Each row was made from one path, in order. Every step used is in the known rows, and no mark comes twice. Write each row's path.
Known rows
K-E-B: -0.85,-0.99,-2.72,-1.87,-0.78,-1.66,-1.87,-1.82,-2.42,-0.90,0.52,1.49,-1.87,-0.34,-0.51,0.69,1.87,1.51,-1.23,1.66,-1.12
M-Z-K-R: -1.48,-1.87,-1.46,1.42,-2.03,-0.10,-1.70,-2.53,-1.83,0.59,0.24,0.08,1.53,0.42,-0.47,-2.76,-1.20,0.07,-0.89,1.83,1.01
E-M-Z: -2.20,-2.83,-1.59,1.41,-0.07,-2.29,-0.18,-1.05,-1.40,-2.37,0.10,3.71,-1.10,-0.19,0.08,-1.03,0.83,1.40,-0.96,1.79,0.07
K-B-E-Z: 0.77,2.38,-1.51,-0.55,3.69,-3.57,-2.68,-1.57,-2.26,-0.51,-0.94,0.96,-0.60,2.68,2.89,-1.01,0.61,-0.29,-1.03,1.55,0.78
K-B-E-M: 0.28,2.15,-1.58,1.14,-0.62,-3.32,-1.97,0.23,-1.42,-2.97,-0.64,3.04,-2.36,1.98,2.25,-0.35,0.26,-0.34,0.37,1.42,0.80
R-Z-M-K-E: 1.10,-3.25,-0.81,-2.17,-0.21,-1.95,0.38,-0.13,-2.61,0.92,-1.28,0.17,1.63,-0.49,-2.27,3.30,-2.33,2.11,-0.41,1.94,1.99
B-E-Z: 0.63,0.64,-0.73,-0.40,4.19,-2.14,-2.51,-2.60,-1.94,0.22,0.18,1.07,-0.40,2.36,2.61,-1.80,1.00,0.02,-1.38,1.45,0.32
E-M-Z-K-B: -1.90,-1.23,-1.97,2.83,-1.88,-0.25,-0.94,-0.37,-1.48,-3.28,-0.73,1.96,-0.63,1.05,-0.38,-1.42,-0.04,0.23,-1.00,2.05,1.11
Z-K-E-B: -0.67,-1.41,-2.59,0.13,-2.40,1.71,-2.61,-2.40,-2.28,-1.10,0.72,0.10,-1.40,0.65,-1.39,-0.39,1.26,0.73,-1.45,1.75,0.00
M-Z-K-E-B: -1.20,-4.46,-2.56,0.76,-1.67,0.46,-0.97,-2.93,-2.04,-1.55,0.15,0.31,-0.21,0.59,-0.86,-1.51,1.14,1.21,-1.90,1.86,-0.18
Z-M: -1.61,0.33,-1.34,0.53,-0.48,-3.19,-1.03,-0.50,-2.60,0.38,1.02,-0.03,-1.06,1.36,-0.83,-0.72,-2.10,0.72,0.63,1.72,-0.22
R-Z-M: -0.63,-2.18,-1.06,-1.05,0.11,-3.33,-0.35,-0.44,-2.39,0.07,-0.57,0.90,-0.14,1.17,-2.03,-0.34,-2.65,1.27,-0.06,1.24,0.03
M-K: -0.56,0.77,-1.25,-1.19,-0.27,1.55,-1.65,-1.61,-2.05,1.63,-0.01,1.53,1.59,0.10,-0.55,2.04,1.21,0.83,-1.10,2.12,2.66
R-Z-M-K: 0.28,-2.91,-0.88,-1.68,0.25,-1.17,0.45,-0.87,-2.54,1.01,-1.31,0.30,1.91,0.58,-2.28,2.00,-2.49,1.07,-0.12,1.97,2.51
E-Z-K: -1.14,-0.24,-1.22,0.85,2.48,2.24,-3.11,-2.68,-2.00,0.34,0.43,-0.51,0.00,1.56,-0.63,-1.53,0.35,0.00,-2.46,1.47,0.68
B-K: -2.11,0.36,-0.63,-0.04,0.09,2.65,-1.93,-1.67,-2.00,0.44,1.73,1.06,0.01,1.32,0.59,1.45,0.75,-0.14,-1.30,1.33,1.43
R-Z-M-K-B-E: 2.38,-0.92,-0.98,-1.26,0.35,-3.40,0.20,-0.18,-2.33,-0.11,-2.54,0.06,1.83,2.73,0.65,1.50,-2.74,-0.15,0.83,1.88,3.51
B-K-R: -2.03,0.34,-1.11,-0.30,-0.56,1.14,-2.54,-2.21,-2.14,0.94,1.41,0.60,0.62,0.19,0.90,1.29,-0.50,-0.65,-0.42,1.22,1.59
Z-M-K: -0.59,-0.42,-1.13,-0.40,-0.09,-0.95,-0.39,-1.13,-2.53,1.11,0.23,-0.58,0.92,0.76,-1.08,1.78,-1.88,0.64,0.53,2.57,2.29
Z-K-B-E-M-R: 1.39,1.82,-0.19,3.08,-1.62,-3.43,-1.62,-0.50,0.02,-2.87,-1.10,2.54,-0.06,1.80,2.07,-0.93,0.48,-0.81,0.25,2.52,0.81
Z-K: -1.23,0.86,-1.14,1.38,-2.15,2.63,-2.91,-1.64,-1.80,0.46,0.70,0.15,-0.10,1.44,-1.36,-1.41,0.25,0.12,-1.17,1.54,0.92
B-E-M: 0.39,0.41,-0.85,1.28,-0.26,-2.07,-1.74,-1.11,-1.23,-2.35,0.62,3.21,-2.31,1.48,2.04,-1.11,0.80,-0.08,-0.10,1.31,0.37
M-R-Z-K-E-B: 1.05,-3.85,-1.18,-1.09,-1.22,-2.15,-0.76,-2.24,-0.96,-0.86,-1.17,2.06,1.30,-0.54,-2.14,0.35,1.19,1.78,-1.82,2.01,-0.72
M-R: -0.44,1.43,-0.20,-0.48,-0.11,-4.13,-1.22,-1.31,-0.86,1.18,0.38,2.81,1.41,-0.50,-0.26,0.15,1.64,1.42,-0.86,2.44,-0.78

Write each row's path
0.97,3.19,-1.20,1.57,-2.26,0.42,-2.99,-0.83,-1.68,-0.68,-0.47,-0.39,-0.22,3.52,1.65,-1.87,-0.18,-1.08,-0.44,1.56,1.67  Z-K-B-E
-0.56,-1.01,-1.42,-2.22,-0.68,-2.70,-1.88,-1.44,-2.17,1.11,-1.14,2.38,0.77,-0.27,-0.96,-0.54,-1.10,0.83,-0.87,0.93,0.36  K-R-Z
1.69,-1.06,-1.00,-0.40,4.06,-3.99,-1.15,-3.37,-2.75,1.16,-0.29,-1.72,1.54,1.75,2.70,0.26,-3.14,-1.07,1.24,2.25,3.20  B-E-Z-M-K-R
0.51,0.37,-0.49,-0.24,-1.37,-2.34,-1.17,-0.41,-0.71,-0.07,-2.40,1.69,2.64,0.73,-1.65,-0.23,-0.30,0.59,-1.30,1.94,0.81  M-R-Z-K-B
0.00,-0.81,-0.40,1.02,-1.46,-2.78,-0.83,0.40,0.02,-2.69,-2.20,3.50,0.89,-0.10,-1.58,0.44,-0.08,0.64,-1.09,2.17,0.55  E-M-R-Z-K-B
-0.31,0.38,-1.43,-0.48,-2.08,1.21,-2.23,-0.23,-1.97,-0.48,-1.89,0.90,0.85,1.81,-2.01,-0.62,-0.54,0.15,-1.60,1.14,1.40  R-Z-K-B
-0.27,0.70,-1.70,-1.50,-1.02,-0.16,-1.87,-2.24,-2.11,2.15,-0.16,0.93,2.16,-0.62,0.04,1.74,-0.36,0.16,-0.31,2.31,2.88  M-K-R
-0.86,-0.07,-1.66,0.52,1.62,0.68,-3.82,-3.18,-2.23,0.75,0.15,-0.91,0.58,0.69,-0.12,-1.88,-1.07,-0.58,-1.52,1.31,0.91  E-Z-K-R
0.63,-0.45,-0.67,0.64,4.60,-4.85,-1.26,-2.13,-2.48,-0.20,0.32,-0.62,-1.18,3.12,2.19,-1.95,-1.84,-0.08,0.00,1.44,0.26  B-E-Z-M
-1.49,-1.19,-0.59,0.58,-0.57,1.64,-1.70,-0.44,-1.50,-2.22,1.63,2.20,-1.70,-0.76,0.54,3.20,0.78,0.70,-1.17,1.39,0.60  B-K-E-M
-0.42,0.49,-1.95,-1.00,3.88,-2.63,-0.96,-1.09,-3.01,0.28,-1.19,-1.49,1.10,1.54,0.03,1.94,-2.03,0.08,0.22,2.50,2.66  E-Z-M-K-B
0.95,0.20,-0.86,1.24,2.04,-0.37,-3.62,-3.61,-1.90,0.43,0.06,-1.00,0.63,2.52,2.32,-2.98,-0.94,-1.47,-0.83,1.34,1.50  B-E-Z-K-R
0.08,-3.97,-2.34,-1.37,-1.93,1.44,-1.86,-2.02,-2.04,-1.21,-0.94,0.97,-0.59,0.48,-2.46,-0.06,0.53,1.20,-2.35,1.23,0.08  R-Z-K-E-B
-1.46,-0.81,-1.27,0.21,3.89,-3.47,-1.21,-1.61,-2.72,0.08,0.67,-0.72,-0.90,1.54,-0.18,-0.86,-1.77,0.65,-0.31,1.74,-0.21  E-Z-M
-0.44,-0.23,-1.63,-0.56,-0.79,-2.65,-0.84,-1.91,-2.66,1.81,0.10,-1.01,1.68,-0.01,-0.41,1.52,-3.06,-0.10,1.48,2.47,2.56  Z-M-K-R
0.09,-3.00,-1.24,-1.62,-0.47,-0.42,-0.82,-1.57,-1.62,-0.66,-1.66,3.41,1.36,-1.55,-1.15,2.56,-1.02,0.66,-0.39,1.56,2.81  E-M-K-R-Z
-1.20,-2.98,-0.72,-0.72,-0.13,-1.62,-0.68,-1.65,-2.72,0.28,0.11,-0.20,1.07,0.94,-0.53,0.98,-4.30,-0.58,0.66,0.85,1.50  B-K-R-Z-M
-0.49,1.53,-1.75,-0.65,-0.63,-2.54,-0.51,0.09,-2.74,0.62,-1.01,-0.78,1.04,1.05,-0.54,2.34,-2.20,0.17,0.90,2.51,2.77  Z-M-K-B
0.70,3.49,-1.60,-0.25,-0.57,-2.92,-2.47,-0.37,-2.07,-0.38,-0.60,1.60,-0.63,2.59,2.42,-0.96,0.49,-0.36,0.02,1.42,0.81  K-B-E
0.14,-1.27,-0.09,-1.70,0.69,-4.65,-0.39,-0.80,-0.72,1.00,-1.25,3.78,2.25,-0.55,-1.15,0.48,1.02,1.87,-1.43,1.95,-0.47  M-R-Z
0.10,-3.01,-0.61,3.85,-0.96,0.29,-0.68,-2.15,-0.85,-3.00,0.12,2.12,-0.85,2.18,1.84,-3.16,0.05,-0.40,-0.78,1.55,1.37  B-E-M-Z-K
-0.36,-2.08,-1.35,-1.25,-0.65,-5.09,-0.62,-0.90,-2.72,0.58,-0.72,0.54,0.34,0.23,-1.47,-0.61,-4.08,0.65,0.80,1.02,0.11  K-R-Z-M
-0.70,0.25,-0.16,0.55,-0.01,-6.67,0.00,-0.68,-1.35,0.75,0.65,0.97,0.82,0.20,-0.51,-0.12,-1.33,1.16,0.91,2.66,-0.87  Z-M-R
-1.83,-3.04,-1.59,2.69,-2.13,-0.46,-1.31,-2.19,-1.23,-2.00,0.20,1.68,-0.10,-0.29,-0.30,-2.27,-1.12,0.08,-0.40,1.91,0.98  E-M-Z-K-R
-1.12,-1.11,-0.47,-1.20,3.94,1.63,-2.22,-1.92,-2.30,0.12,1.25,0.00,0.18,0.01,1.01,2.46,1.07,0.66,-2.30,1.25,0.64  B-K-E-Z
1.36,-0.33,-1.10,0.57,-0.48,-1.38,-1.62,-2.27,-1.34,-0.85,-0.15,2.47,0.38,-0.05,2.47,1.17,-0.59,-0.99,0.57,1.96,3.36  B-E-M-K-R
0.26,-3.83,0.65,-0.58,0.44,-2.28,0.27,-0.38,-0.14,-2.10,-0.30,4.22,1.21,-2.11,-0.27,4.12,0.82,1.49,-1.23,1.59,0.08  B-K-E-M-R-Z
0.15,-0.93,-1.50,-1.89,0.06,-2.58,0.14,0.22,-2.64,0.33,-2.28,0.06,2.02,1.01,-1.84,2.63,-2.79,0.62,0.19,1.94,3.04  R-Z-M-K-B
